Each row was made from one path, in order. Every step used is in the known rows, and no mark comes twice. Write each row's path.
Known rows
c -> k -> z -> t: [ 1.29  1.26 -1.54 -1.54 -0.88  0.65  0.03 -2.10  0.09 -1.52 -1.57  0.50
 -0.62 -1.78 -2.63 -0.81 -0.69  3.23 -0.92 -0.26  0.18 -1.16 -0.36 -0.53
 -1.00]
t -> h -> j: [-0.89  0.12  0.31 -2.18  2.66  2.95 -0.36 -0.42  0.48  1.63  0.69  0.17
 -0.82 -2.21  2.68 -2.62 -2.08  1.72  0.47  1.41 -1.45  0.19 -0.67 -4.34
  4.55]
t -> c -> k -> r -> j -> z: [-3.46  0.73 -0.29  4.10 -0.06  0.32 -1.19 -3.19  0.54  4.24  2.17  1.04
 -0.68  2.13 -1.91  0.36 -0.71  3.05  0.78  1.58  0.65  0.36 -1.10  0.14
 -5.74]
q -> j -> c -> k -> z: [-0.32 -1.93 -1.13 -0.36 -1.68 -1.96  0.26 -3.15  1.17 -1.13 -1.38  0.18
 -0.86  2.20 -5.15  2.40  0.84  0.53  2.91 -0.76  0.42 -0.03 -2.20 -0.70
 -3.83]
h -> j -> a: [-1.27  0.02 -1.34  1.00  2.53  2.72 -0.61  0.95  1.87  1.27 -1.01 -0.70
  0.23 -3.69  2.80 -3.38 -2.23 -0.39  0.48  1.77  0.42 -0.38 -1.17 -2.59
  1.92]
j -> h: [-1.42  2.41  0.21  0.45  2.41  0.72 -1.01  1.41  0.17  0.42 -2.41 -0.21
  0.69 -2.50  1.20 -4.92 -2.61  0.24  1.18  0.08 -0.27 -0.15 -1.38 -1.41
 -0.05]
z -> t -> c -> k -> q -> j -> h: [ 3.18  2.86 -0.21  0.22 -0.81  2.53 -1.98 -2.62 -1.72  0.46 -0.18  0.49
  0.23 -3.49 -3.94 -0.51 -1.25  4.61  1.75 -0.96 -0.50 -0.78 -1.75  3.94
 -2.50]
c -> j: [-2.24  0.88 -1.44 -0.83  0.62  2.22 -0.40 -2.71  1.20 -0.94 -2.20  0.88
 -1.26 -1.76  1.52 -4.97  0.04  1.85 -0.98  1.35 -0.88 -0.86 -0.69 -2.25
 -1.17]
z -> t -> h -> j -> a: [ 2.49 -0.89  0.22 -1.36  2.84  4.87  0.04 -1.69 -0.84  2.33 -0.31 -1.19
  0.36 -5.32  3.34 -4.15 -4.34  2.34 -1.28  1.49 -0.17  0.24 -0.71 -3.77
  3.24]
j -> a: [-1.42  1.11 -1.53  0.96  2.36  1.74 -0.80 -0.82  0.85  0.10 -2.67 -0.76
  0.21 -3.78  1.83 -4.71 -2.06 -0.89  0.98  1.29  0.47 -0.52 -1.17 -2.31
 -0.85]
r -> j: [-4.35  1.33 -1.28  0.97  1.61  2.15 -0.41 -0.78  1.28  0.33  0.59  0.76
 -0.47 -1.02  1.72 -4.47  0.68  0.65  0.16  0.83 -0.75 -0.03 -0.53 -1.64
  0.43]
z -> t -> q: [ 1.02  0.96 -0.72 -1.74  1.23  4.02 -0.73  0.60 -1.50 -0.03 -2.61  1.35
  0.02 -4.42  1.25 -4.64 -0.54  3.31  0.01  1.09 -0.69 -0.13  0.26  1.11
  3.53]
c -> k -> h -> j: [-1.20  1.93 -1.56 -0.37 -0.51  1.27 -1.34  0.22  1.80  0.51  0.53  1.73
 -1.38 -2.83  0.73 -0.70  0.88  2.02  2.59  1.13  0.15 -1.66 -1.81 -4.50
  2.45]
c -> k -> r -> j: [-4.10  1.97 -2.50  2.05 -0.88  1.84 -1.43 -2.82  1.14  2.18  1.64  1.71
 -1.27 -1.64 -0.78 -1.83 -0.39  1.31 -0.13  1.15  0.99 -1.14  0.03 -2.38
 -5.49]
c -> k: [-1.97  1.55 -3.28 -0.20 -0.40  0.32 -1.57 -1.34  1.01 -1.08 -1.46  1.02
 -0.75 -2.34  0.35 -2.21  0.29  1.40  1.69  0.13 -0.03 -1.52 -0.81 -2.75
 -0.73]
t -> r: [-1.45  1.08 -0.61 -1.96  2.68  1.71 -0.46 -0.39  0.08 -1.01 -1.35 -0.59
 -1.00 -1.94  2.27 -2.65  1.76  2.83  1.24  1.44 -3.12 -0.08 -0.66 -1.71
 -0.13]
h -> j -> c -> k -> z -> t: [ 1.65 -3.45 -0.72 -0.07 -1.59  0.42 -0.63  0.09  1.35 -0.03 -0.36  0.71
  0.15  0.60 -1.54  1.66 -1.63  2.67 -1.18 -0.90  0.13  0.20 -1.43 -0.79
  1.91]
r -> j -> z -> t -> c: [-0.80 -0.70  1.20  1.77  1.87  1.46  0.50 -1.33 -0.30  2.58  0.48 -0.18
  0.58  1.52  0.63 -2.98 -0.17  3.94 -0.07  0.68 -1.08  1.92 -1.17  1.88
  1.50]
t -> r -> j -> h: [-3.09  1.75  1.05  1.36  3.65  2.29 -0.83 -0.46 -1.05  0.77  1.07 -0.83
  0.81 -1.86  3.23 -5.27 -0.52  3.75 -0.49  0.65 -2.87  0.82 -1.84 -1.29
 -2.83]
r -> j -> c -> k -> z -> t: [-0.77 -2.56 -1.05  1.74 -1.79  0.39 -0.82 -2.70  0.36 -0.31  0.59  0.71
  0.28  1.33 -1.58 -0.79 -1.04  2.88 -1.95 -1.44  0.24  0.54 -1.79 -0.54
 -2.10]
t -> z: [-1.62  1.48  0.06 -2.73  2.93  3.07 -0.08  1.59  0.12  1.67 -1.35  0.59
 -0.62 -0.25  3.37 -2.57  0.40  0.31  1.26  1.16 -0.15 -0.14 -0.56 -0.01
  1.12]
z -> t: [ 0.86  0.91 -1.05 -2.10  0.98  2.13  0.22  0.00  0.23 -0.58 -2.54  0.20
 -0.41 -3.10  0.98 -4.00 -0.39  1.36  0.36  0.46 -0.72 -0.12  0.23 -0.70
  2.84]
q -> j: [-0.92  1.29 -1.11 -2.57  1.10  0.92  1.19 -1.44  1.00 -0.58 -1.96  0.09
 -1.35 -1.75 -1.72 -2.04  2.14 -0.02  3.92  0.84 -0.42 -0.24 -0.40 -0.95
 -0.01]
h -> j: [-2.05  0.32 -1.10 -1.06  1.67  2.03 -0.15  1.95  2.30  0.70 -0.50  0.36
 -0.81 -1.56  2.02 -2.28 -0.21  0.67  1.11  1.21 -0.74 -0.52 -0.35 -2.07
  4.35]
q -> j -> h: [-0.26  1.94  0.35 -1.11  2.00  0.58  0.92 -0.63  0.01  0.38 -2.25 -0.62
  0.12 -2.40 -1.68 -3.23 -0.52 -0.23  3.56  0.17  0.10  0.04 -1.34 -0.46
 -1.65]
k -> c -> j -> z: [-1.64 -1.74  0.73  2.28  0.75 -1.05  0.15 -2.81  1.44  2.13 -2.25  0.69
 -0.89  2.42  1.22 -2.43 -1.53  1.76  0.95  2.79  1.56  0.18 -1.89 -0.56
 -2.59]
c -> j -> z -> t: [ 0.97 -0.92  0.31 -0.14  0.69  0.43  1.42 -3.26 -0.31  0.90 -2.96 -0.33
 -0.13 -1.13  0.51 -5.22 -1.17  3.62 -0.88  1.02  0.27  0.74 -0.86 -1.82
  0.49]
r -> j -> z -> t: [-1.19 -0.70  0.42  1.54  1.77  0.14  1.37 -1.56 -0.08  2.11 -0.41 -0.64
  0.74 -0.46  0.82 -4.83 -0.92  2.65  0.49  0.55  0.34  1.50 -0.73 -1.33
  2.17]

Write each row's path
[-1.51 -1.06 -2.00  1.45 -1.94 -0.30 -2.52 -1.26  1.38  1.66 -1.35  1.32
 -0.84 -0.07 -1.30  0.49 -1.84 -0.37  1.54  0.21  1.00 -0.25 -1.18 -2.54
 -4.42]	j -> c -> k -> r
[ 1.30 -0.76  0.73  0.32  1.11  2.40  0.32 -2.74 -2.03  1.38 -3.03  0.56
  0.34 -2.43  1.04 -6.19 -1.25  5.39 -1.24  1.84  0.06  0.55 -0.81 -0.31
  1.36]	c -> j -> z -> t -> q
[ 2.64  0.99  1.04 -3.06  0.94  2.83  2.06 -1.63 -1.63 -0.60 -2.14  0.77
 -1.00 -2.41 -4.33 -1.54  0.99  3.29  0.79  1.29 -0.29 -0.33 -0.12  2.77
  0.33]	k -> z -> t -> q -> j
[ 1.22  0.72 -0.49 -1.75  0.87  3.60 -0.41  0.33  0.12 -0.13 -1.92  0.77
 -0.56 -1.08  0.82 -2.09  0.33  3.00 -0.02  0.64 -2.32  0.21 -0.17  2.63
  2.07]	z -> t -> c
[ 1.21  0.78 -2.17 -1.25 -0.91  2.90 -1.66 -1.42 -0.15 -0.69 -1.18  1.35
 -0.72 -1.57  0.06 -0.59  0.55  4.46  0.11 -0.25 -1.70 -0.76 -0.54  1.83
 -0.42]	z -> t -> c -> k
[-1.81 -0.53 -0.80  0.55 -0.18  2.21 -1.00 -2.38  1.66  0.28 -1.96  1.76
 -1.61  0.61  1.86 -2.65 -0.57  1.40 -0.58  2.38  0.25 -1.11 -1.18  0.17
 -3.06]	k -> c -> j
[ 1.55 -0.38  1.12 -0.01  1.66  0.46  0.53 -0.22 -0.20  1.81 -2.26 -0.57
  0.34  0.82 -0.15 -2.01 -0.77  3.10  1.38  0.75 -1.21  1.48 -1.07  1.89
  2.48]	j -> z -> t -> c
[-0.99  0.93  1.83  0.80  2.10 -1.15  0.68  1.35  1.39  2.65 -0.72 -0.21
 -0.44 -0.40  0.74 -2.00 -0.46  0.95  4.15  2.30  0.70  0.68 -2.43 -4.42
  5.34]	k -> h -> j -> z
[ 1.64  0.88  1.29 -0.09  0.83  4.46 -0.91 -1.73 -1.25  0.40 -2.25  0.50
  0.39 -1.74  1.20 -4.93 -2.16  4.83 -3.04  0.25 -1.94  0.27 -1.58  2.47
 -2.52]	z -> t -> c -> j -> h
[-1.51 -3.07 -0.39  0.21  0.66  0.90 -1.28  2.46  2.54  1.07 -0.98  0.23
 -0.08  0.67  2.33 -1.14 -1.15 -0.58  1.40  0.25 -0.54  0.88 -1.56 -2.18
  4.30]	h -> j -> c
[ 2.92 -1.23  1.30 -2.83  2.71 -0.52  3.13 -2.83 -1.42  0.71 -1.89 -2.10
 -0.54 -1.10 -1.61 -1.35  2.39  4.54  3.76  1.23 -1.85  1.80 -0.64 -0.50
 -0.24]	q -> j -> z -> t -> r
[ 3.34 -3.12  0.55 -2.76 -1.14  0.16  1.05 -5.74 -1.43 -0.20 -0.67 -0.06
 -0.69  0.39 -4.42  1.64 -1.47  3.22  1.11 -1.13 -0.09  0.87 -1.83 -1.92
 -2.29]	q -> j -> c -> k -> z -> t -> h
[ 3.24  0.68  0.30 -0.92 -0.02 -0.67  0.32 -6.64 -2.48  2.02  0.35 -0.78
 -0.37 -3.11 -3.87 -1.11 -2.02  4.68  3.69  0.03  1.16  0.16 -1.32 -2.77
  0.69]	c -> k -> q -> j -> z -> t -> h
[ 1.32 -1.24  0.79 -0.41  1.84 -0.08  1.48  1.28  0.96  2.44 -1.36 -0.88
  0.48 -0.92  1.26 -2.53 -1.45  2.20  1.50  1.10  0.44  1.10 -0.38 -1.67
  6.06]	h -> j -> z -> t
[-1.25  3.14 -1.98 -0.37 -0.75  0.36 -1.57 -1.52  0.67 -0.65 -1.09  1.49
 -1.37 -2.84 -0.13 -1.91  1.05  1.62  3.24  0.77  0.18 -1.66 -1.82 -3.99
 -0.15]	c -> k -> h
[-0.64  0.05  0.39 -0.57  1.97 -2.27  2.34 -1.98  0.61  1.25 -2.25 -1.12
 -0.46  0.22 -2.54 -1.67  1.17  0.07  5.25  1.07  0.59  0.86 -0.98 -1.56
  0.49]	q -> j -> z
[ 2.72  1.51  1.13 -1.81  1.93  3.47  0.43 -0.17 -2.81  0.88 -2.81  0.42
  0.82 -4.93 -1.34 -4.69 -0.96  3.17  1.81  0.30  0.06  0.35 -0.76  2.19
  0.08]	z -> t -> q -> j -> h
[ 2.37 -2.20 -0.83  0.03 -1.22  2.31 -3.12 -2.12 -0.47  1.84  1.49  0.52
  0.17 -2.89  1.00 -0.61 -4.09  3.98 -0.36 -0.99 -0.09  0.35 -1.74 -3.22
  4.62]	z -> t -> h -> j -> c -> k -> q
[ 1.65  1.17  1.01 -1.87  0.96  2.57  0.31 -0.46 -0.01 -0.59 -1.58  0.22
 -0.78  0.71 -2.23 -0.19 -0.38  2.96 -1.36  0.77 -1.79  0.18 -0.66  3.74
  0.57]	k -> z -> t -> c
[-0.29 -1.72 -1.74 -0.12 -2.04 -0.40 -0.52 -2.93  1.20  1.51 -1.24  1.09
 -1.47  0.13 -4.26  2.07  0.20 -0.56  3.74  0.13  1.31  0.04 -1.00 -1.49
 -6.09]	q -> j -> c -> k -> r
[ 2.22 -3.70  0.05 -1.26 -0.33  0.88 -0.68 -0.49  0.28 -0.45  0.40 -0.59
 -0.30  0.49 -0.21  2.37 -0.12  5.44 -1.65 -0.41 -2.32  0.84 -1.75 -0.84
 -0.02]	h -> j -> c -> k -> z -> t -> r
[ 2.66 -0.81 -0.48 -0.86 -0.49 -0.28  1.29 -3.58 -0.57  1.15 -1.29 -0.24
 -0.55  0.59 -3.54  1.22  1.75  4.48  3.66  0.17 -0.34  0.80 -1.24  1.98
 -1.53]	q -> j -> z -> t -> c -> k
[-1.27  2.17 -1.91  0.33 -0.90  2.27 -2.20 -1.60  0.72  1.61 -0.13  1.92
 -1.67 -0.43 -1.83  1.28 -0.31  2.07  0.67  1.44 -0.53 -1.30 -0.34  0.80
 -5.25]	t -> c -> k -> r
[ 1.94 -4.05 -0.92 -1.56 -0.79  2.27 -1.51 -1.65 -0.19  1.52  0.36  0.66
 -0.01 -1.52  2.01 -0.47 -3.01  3.57 -0.19 -0.88 -0.58  0.79 -1.37 -4.14
  3.43]	z -> t -> h -> j -> c -> k
[-0.56 -2.38 -0.50 -1.23  0.24 -0.33  0.43 -0.79  1.38 -0.12 -2.44 -0.13
 -0.60  0.67 -1.61 -0.70  1.16 -1.20  4.23 -0.22 -0.37  1.11 -1.60 -0.80
 -0.01]	q -> j -> c
[-0.57  0.96 -0.55  3.68 -0.48  0.89 -2.05 -3.52 -0.93  2.45  2.26  0.42
  0.60 -0.39 -1.23 -1.58 -1.12  5.56  0.03 -0.12 -0.05  0.37 -1.70  1.78
  0.35]	r -> j -> z -> t -> c -> k -> q
[-0.77 -0.86  1.72 -0.38  3.38 -0.30  0.71 -0.73  0.38  3.58  0.39 -1.14
 -0.02 -0.51  1.80 -2.39 -2.87  2.14  1.85  1.66 -0.07  1.42 -1.38 -5.06
  5.16]	t -> h -> j -> z
[-1.42 -2.20 -1.63  1.39 -1.78  0.56 -2.16  0.43  2.50  2.77  0.16  1.31
 -0.97  0.14 -0.36  1.66 -1.96 -0.03  1.11  0.58  1.15 -0.14 -0.83 -2.83
 -1.50]	h -> j -> c -> k -> r
[ 2.08  0.23 -0.24  1.87 -0.25  0.69 -1.81 -0.75  0.15  2.57  1.19  0.19
  0.17 -0.89 -1.11  0.68 -1.74  5.27  0.84  0.31  0.00 -0.05 -1.66  1.51
  4.12]	h -> j -> z -> t -> c -> k -> q
[-1.23  1.91 -1.09 -0.04 -0.40  0.80 -1.39 -1.72  0.92 -1.10 -0.26  1.20
 -1.30  1.37 -2.74  1.59  0.39  2.97 -0.37  0.50 -1.41 -1.09 -1.53  1.72
 -3.00]	t -> c -> k -> z
[-0.48  0.55 -0.87 -0.51  0.39  2.11  0.20 -3.80 -1.01 -1.27  1.90 -0.06
 -0.61 -1.11 -0.64 -1.12  1.58  6.93 -2.59  0.39 -2.45 -0.37 -0.74 -0.29
 -3.88]	c -> k -> z -> t -> r -> j
[ 2.06 -0.24 -0.06 -2.50  0.28  2.32  0.37 -2.71 -0.46  0.54  1.20  0.40
 -0.91 -2.13 -0.84  0.04 -2.57  5.00 -2.12  0.32 -0.32 -0.81 -0.56 -3.16
  1.89]	c -> k -> z -> t -> h -> j
[-3.67 -1.47  0.02  2.63 -0.10  1.34 -1.30 -0.53  1.52  2.98  0.49  1.08
 -0.44  1.11 -0.01 -2.08 -1.75 -1.24  0.17  0.78  0.43  1.16 -0.94 -1.58
 -3.10]	k -> r -> j -> c
[-1.54 -0.30 -2.59  2.34 -1.89 -0.76 -4.05 -1.27  0.96 -0.15 -0.82  0.97
 -0.07 -1.18 -0.61 -0.98 -1.82  0.60  1.89 -1.02  0.44 -0.57 -2.41 -1.89
  0.49]	j -> c -> k -> q
[-0.78 -1.46  0.72  0.34  0.23  0.82 -1.08  2.45  2.21  1.37 -0.71  0.83
 -0.58  0.02  1.56 -1.01 -0.41 -0.42  2.99  0.82 -0.38  0.73 -2.83 -3.65
  4.93]	k -> h -> j -> c
[-3.65  0.84 -0.67 -0.16  2.65  2.74 -0.45 -1.45  0.05 -0.14  1.54 -0.31
 -0.72 -1.23  2.97 -3.81  2.20  3.62 -0.12  1.54 -3.26  0.39 -0.77 -1.87
 -1.31]	t -> r -> j
